What can hang from each mark
C: N V Y Z
E: J
D: N
K: S
J: E
Y: C W
V: C E F
N: C D W
W: N V Z
Q: V
S: K
Z: C K W

Each row was made from one small tree. The marks that hang from a mark follow it in brackets, in alphabetical order. Every link used is in the known rows. Write each row's tree.
Known rows
D{N{C{Y Z} W{V}}}: -94,-19,130,-65,102,79,140,79,34,56,318,117,48,126,31,129,-6,-29,21,-30,426,-79,71,-75,31,-334,67,218,312,-203,-1,388
V{C{N{D}} E{J} F}: -98,168,-21,-63,-242,141,-50,-125,72,-114,132,-13,-112,123,-62,134,294,-199,467,243,307,92,162,90,-68,377,152,73,-110,-495,-94,142
Q{V{C}}: 16,189,-67,49,17,103,167,89,35,-62,-3,-26,-144,188,-5,93,-31,-48,-171,-107,191,2,208,9,84,-51,-127,-125,47,39,68,8
C{V{E} Z{K{S} W{N}}}: 85,234,335,133,34,138,-69,64,209,-42,-139,32,-35,138,299,-105,-49,-310,166,189,-117,-88,-88,515,-39,-97,382,-37,-27,-162,-49,135
W{N V{F} Z{C{Y}}}: 28,41,612,11,-70,340,-23,86,49,108,116,6,-161,226,-266,-4,175,-185,3,313,324,-28,-141,149,55,77,15,151,115,-307,5,227
Y{W}: 12,44,23,10,64,90,53,-19,37,12,2,20,54,87,145,51,-4,194,-124,109,43,-35,43,5,-36,22,32,75,-104,19,59,-16
N{C{Z{K}} D W{V{E}}}: -180,-31,119,91,19,133,33,78,219,144,541,66,-64,90,148,157,-118,-349,300,-245,310,-64,159,134,38,-120,45,-21,339,-254,46,38
S{K}: 12,-52,-24,103,-31,20,-14,-6,58,-46,25,-27,9,24,-88,14,-29,-217,43,-17,-11,10,-93,5,-13,57,24,70,46,95,-15,59
Z{C{Y} W{N V{E F}}}: 1,44,484,30,-60,439,-64,-9,35,91,-60,112,-83,277,-97,-73,163,-144,196,411,284,-98,0,384,-7,178,127,241,-210,-411,8,254
W{N V}: 6,-65,271,-59,41,225,-39,118,41,61,188,44,89,206,18,-9,-65,-33,-59,38,41,-17,-81,127,80,-109,29,136,-97,9,60,112
Q{V{C{N} E{J} F}}: -81,287,25,-5,-133,161,91,-11,13,-148,-112,-26,-111,281,36,142,240,-12,279,243,336,59,290,128,13,242,93,5,-12,-382,-40,84
W{V{E{J} F}}: -115,-6,251,-43,2,217,-44,62,10,-53,59,-15,-177,294,-29,43,116,74,194,370,76,27,112,163,-28,178,118,117,-38,-372,-109,-75
Y{W{N V}}: 7,-34,295,-44,73,291,18,101,70,82,189,55,138,286,163,59,-70,136,-161,147,82,-50,-33,116,46,-115,73,219,-199,13,127,103
C{N V{E} Y}: 6,160,18,46,26,28,50,-8,32,19,-263,26,124,-14,100,-24,128,-156,282,217,153,33,-8,90,14,-61,413,173,-78,-254,78,305
N{C}: -26,5,-55,24,-150,-69,-2,40,44,37,155,34,18,-17,56,63,-54,-7,73,-93,79,40,69,-140,28,-89,-173,58,44,-19,-22,53
N{D W{V}}: -102,-41,76,-72,193,177,14,63,50,20,444,58,2,202,-72,58,-39,-148,-116,-140,316,-86,29,67,6,-2,30,132,3,-92,103,88
Y{W{N{C D} V{E} Z}}: -67,1,376,-19,-90,344,-29,68,205,150,576,76,32,342,146,149,-39,-161,279,-58,306,-7,40,93,104,-207,-67,103,73,-165,131,78
W{N}: 34,14,147,-42,-47,69,-62,-3,23,10,100,27,103,53,43,-42,17,-48,106,15,-40,-3,-72,50,33,-34,7,65,-51,30,17,70
C{Y{W{N}} Z}: 41,-57,296,-50,-53,154,135,-19,61,117,49,111,71,34,127,-1,-34,19,28,230,97,-47,-87,-27,-32,-84,243,102,160,-59,50,174
Z{W}: -10,-63,82,18,19,77,-45,-43,-18,-35,-110,70,-1,71,59,-54,23,42,-103,38,87,-87,17,226,-47,-21,23,81,-66,-67,-23,1
Q{V}: -9,70,0,43,89,72,122,98,-12,-21,-22,-4,-27,156,24,45,-77,-47,-89,-102,137,-28,87,82,36,-96,-46,-65,95,57,53,36
J{E}: 39,52,-17,41,62,-50,-18,-118,43,-5,47,42,-30,76,75,-7,58,53,219,-107,17,-8,68,60,-30,-20,10,-64,84,-72,65,15
V{C{N{D} Z{K{S}}} E}: 52,302,-87,32,-150,66,72,-83,271,-58,96,19,-44,-76,83,113,35,-530,458,3,149,15,-4,261,-44,192,289,-241,32,-228,-59,214
V{C{Y} E{J} F}: -37,124,120,-16,-112,122,43,-111,4,-77,-60,1,-270,139,-120,43,259,-57,333,474,211,57,201,-9,-55,241,107,55,52,-438,-159,-56
V{C{N{D}} E F}: -61,212,-156,-27,-132,155,-14,-151,107,-67,180,6,-95,26,-97,85,248,-246,385,104,275,76,135,12,12,447,156,-33,-97,-376,16,212
Q{V{C{N{W} Z{K}}}}: -74,224,-4,105,52,59,216,35,110,-37,25,0,4,96,188,168,17,-168,-104,-191,394,-82,229,139,55,-28,140,-72,304,-102,118,131
W{Z{C{N{D}} K}}: -15,94,226,139,-188,98,-119,-3,142,68,4,-61,86,-92,-54,139,169,-494,335,-152,337,-32,-130,365,-50,10,10,-63,55,-214,5,236
Y{C{Z}}: 4,-93,81,-3,-159,40,137,49,81,118,69,45,-72,-90,104,72,16,74,21,41,-61,60,-45,-16,10,-148,-17,-19,120,22,-94,63
W{Z{K{S}}}: 87,186,216,114,151,-21,-18,12,116,-64,-14,-61,-65,31,-38,40,34,-287,73,61,29,-49,-128,285,-20,-53,47,-191,162,-11,-117,-72
V{C E}: 12,188,-104,17,-95,78,36,-77,75,-14,-2,-15,-146,85,60,33,83,-45,198,32,14,33,192,-19,77,92,-24,-99,-49,-102,50,-96
Z{C K{S} W{N V}}: 131,131,466,99,8,289,-128,126,145,7,-68,52,95,258,61,-22,-40,-291,-49,175,121,-164,-153,637,-52,-64,7,112,-381,-100,-47,224
V{C{Y{W}} E{J} F}: -25,144,165,-7,-62,204,103,-132,32,-51,-66,22,-223,222,7,101,256,128,220,589,246,24,265,-16,-92,253,152,131,-35,-443,-85,-47

Write each row's tree
-96,-86,251,-33,-28,229,27,31,18,-17,-21,93,-68,116,41,23,64,79,-217,210,254,-61,-16,276,-30,215,320,183,57,-339,-26,277 => C{N Z{W{V{F}}}}
60,208,204,47,260,-80,90,-100,82,-35,-11,23,159,7,-22,54,188,-364,130,173,415,-122,-137,254,-45,-20,288,54,218,-198,-48,166 => C{N{W{Z{K{S}}}} Y}
10,181,102,-24,-51,214,129,-175,151,50,93,59,-9,107,34,156,227,-221,328,154,469,1,74,57,15,54,224,46,84,-313,126,164 => V{C{N{D} Y{W{Z}}} E}
-44,53,3,-5,-135,26,14,103,116,-20,64,13,28,-84,78,41,-10,-225,27,-85,146,53,-123,58,-46,-41,356,64,82,-186,51,398 => C{N{D} V Z}
1,-43,247,-54,-23,377,-70,50,111,-8,322,103,-58,289,-44,40,-38,-234,-119,-47,290,-68,40,311,35,-52,-23,167,-213,-102,48,186 => Z{W{N{D} V{C}}}
-11,-73,-66,-49,-121,81,29,-15,82,71,174,60,204,-96,13,134,139,-208,264,-40,218,73,-100,131,-31,-22,35,138,-225,-46,-49,333 => Y{C{N{D}}}
19,38,37,29,-195,14,120,133,102,65,-85,7,73,-96,226,92,74,53,-28,81,2,101,-98,38,14,-191,243,167,-32,-82,-23,339 => Y{C{N V Z}}
-102,272,-177,-56,-10,156,23,-200,93,-90,351,30,-65,122,-48,83,296,-219,302,20,416,6,193,-46,17,478,162,59,-27,-417,97,157 => V{C{N{D W}} E F}
42,50,359,-10,-4,163,-10,-24,70,41,134,9,54,188,126,35,81,82,-35,107,89,-42,-85,54,43,-122,13,43,93,-3,94,-34 => Y{W{N Z}}
1,312,3,48,-99,-25,-32,75,27,-19,-128,-28,155,71,163,26,163,25,-133,-4,225,-41,7,62,-17,18,132,276,-175,-206,172,311 => Z{C{N{W} V}}
62,99,21,8,14,126,169,-76,48,22,-42,49,-66,77,17,101,47,103,-123,211,227,-24,147,-86,-16,6,60,122,-48,-63,53,57 => V{C{Y{W}}}
8,100,-31,-16,-285,83,-71,-4,67,42,18,22,163,-74,-64,79,107,-267,234,-83,258,1,-107,132,-69,126,20,74,-225,-161,58,363 => Z{C{N{D}}}
5,55,66,90,-119,23,164,-56,109,46,-172,17,-4,-195,22,123,76,-271,137,84,246,3,25,102,-9,-8,284,2,209,-207,-38,246 => V{C{N Y Z{K}}}
-17,220,-159,-57,-19,-21,64,-107,18,-59,81,28,89,60,89,80,183,37,-70,-27,295,-27,151,-82,49,129,52,128,-54,-143,123,106 => V{C{N{W}}}
-22,-98,236,-85,9,269,-75,118,91,62,409,60,76,190,-76,26,-102,-271,80,-75,141,-14,-117,168,36,-71,39,123,-102,-28,46,199 => W{N{D} V}
-24,-8,93,77,-156,-55,119,167,80,75,33,44,-126,-84,48,44,-101,-77,-51,25,120,57,16,-189,1,-276,142,122,313,-151,-41,250 => N{C{V Y Z}}
-80,56,-105,-81,51,4,-13,-85,29,-28,266,71,205,8,26,59,114,-206,135,-153,364,-53,-17,21,-41,130,140,154,-29,-149,97,224 => C{N{D W}}
16,131,344,89,-104,78,-10,64,117,91,125,21,-41,136,101,-7,78,-229,327,77,179,53,-22,-15,119,-335,81,118,252,-217,46,144 => W{N{C{V{E} Y}} Z}
-77,139,34,63,-32,-48,147,57,105,80,143,80,-110,46,200,7,2,-54,131,28,212,-12,158,-196,31,-204,214,156,378,-287,81,133 => N{C{V{E} Y Z} W}
92,171,252,97,-7,192,-68,88,116,-17,-267,49,174,143,113,61,25,-229,-40,190,254,-150,-123,647,-95,38,133,160,-438,-193,-49,336 => Z{C{N} K{S} W{V}}
-96,198,140,12,-184,172,157,70,62,-110,-3,-35,-393,282,14,102,94,28,143,198,172,54,302,44,4,162,63,-175,327,-351,-92,-90 => Q{V{C{Z} E{J} F}}
-22,-165,233,150,-44,109,49,6,111,118,-88,55,-56,-97,189,76,21,-87,-2,57,12,-60,-4,403,-59,-208,45,-5,51,-55,-156,28 => Y{C{Z{K W}}}
-73,144,203,11,-131,196,233,28,37,-71,-84,16,-394,226,-80,77,113,-88,203,330,311,37,261,21,-32,132,152,-112,399,-397,-107,-3 => Q{V{C{Y Z} E{J} F}}
-1,-19,304,-46,-61,141,-109,-15,99,18,355,8,-2,98,-99,-2,52,-337,199,-128,168,-7,-160,108,38,-110,-20,-43,184,-45,17,60 => W{N{D} Z}
-28,-106,66,16,-210,-68,147,44,53,119,100,95,-68,-128,-21,67,-86,-87,109,13,170,30,18,-202,-14,-175,31,48,352,-110,-61,152 => N{C{Y Z}}
-53,117,-19,123,-66,12,-33,117,48,-58,147,-42,-161,55,5,49,45,27,-107,60,104,97,93,-160,21,68,-3,135,42,-201,-36,184 => N{C{V{F}}}
-75,280,305,37,-176,97,-142,76,102,-39,133,-76,-178,291,69,45,235,-222,261,40,296,-41,60,206,-69,-139,10,93,137,-416,41,-26 => N{D W{Z{C{V{E{J}}}}}}
-10,173,-20,31,4,154,93,-147,41,-18,-13,18,-270,53,-160,-6,211,-97,241,313,187,49,183,-81,28,319,119,-35,64,-333,-28,24 => V{C{Y} E F}
-12,271,239,93,-122,228,-66,57,131,-32,58,-67,-59,131,-2,125,260,-92,-55,173,400,18,-72,139,-69,207,173,145,-87,-374,102,393 => Y{W{Z{C{N{D} V{F}}}}}
7,310,276,109,7,63,32,14,68,52,-79,-40,-152,164,37,-37,213,-143,111,126,288,-75,33,86,34,-125,114,92,197,-325,140,69 => N{W{Z{C{V{E} Y}}}}
-124,235,-5,55,35,-31,6,77,57,-113,313,-18,-108,116,112,72,142,94,-85,-6,244,1,131,-169,11,-43,89,157,279,-310,3,406 => D{N{C{V{F} Z} W}}
43,-90,152,-45,-53,266,20,4,141,123,382,90,160,98,132,105,51,-75,160,60,122,21,-86,101,-20,-119,-52,168,-268,74,11,207 => Y{C W{N{D}}}
-24,217,275,92,-183,138,-54,69,3,-31,-260,-50,-216,142,-75,-16,250,-81,283,512,165,40,54,138,-113,127,174,195,-76,-520,-102,161 => Z{C{V{E{J} F} Y}}
-96,56,144,-23,-89,78,-74,-58,-17,-87,-26,-33,-139,151,-19,4,203,51,351,361,19,47,123,88,-73,249,85,21,28,-363,-132,-110 => V{E{J} F}
123,277,282,156,240,48,109,37,149,-52,-241,-23,130,67,148,105,114,-225,-49,364,291,-57,-169,325,-74,-126,439,134,3,-181,8,294 => C{N V Y{W{Z{K{S}}}}}
6,39,84,19,-75,-38,129,86,39,27,-224,37,45,-112,78,10,19,-102,-12,149,172,33,-105,-18,-28,-132,448,172,160,-191,19,406 => C{N V Y Z}
11,117,364,15,-155,216,55,28,70,148,-176,28,36,129,-21,63,174,-181,298,180,356,-31,-69,246,59,-86,155,115,24,-341,101,218 => W{V{E} Z{C{N Y}}}
11,-24,305,173,94,154,77,-7,149,141,38,-40,5,42,192,201,120,4,26,116,106,-20,-7,272,5,-230,-66,19,45,16,-42,-86 => Y{C W{Z{K}}}
-46,49,-9,-53,-162,136,133,-88,92,-27,168,68,-175,-124,-234,100,169,-296,142,147,427,64,4,-101,-58,359,295,18,227,-375,-55,398 => V{C{N{D} Y Z} F}
-110,220,-22,-22,-144,225,53,-17,69,-150,108,3,-132,267,-65,171,207,-236,401,135,456,66,245,164,-30,280,105,-25,-21,-425,-32,185 => Q{V{C{N{D}} E{J} F}}
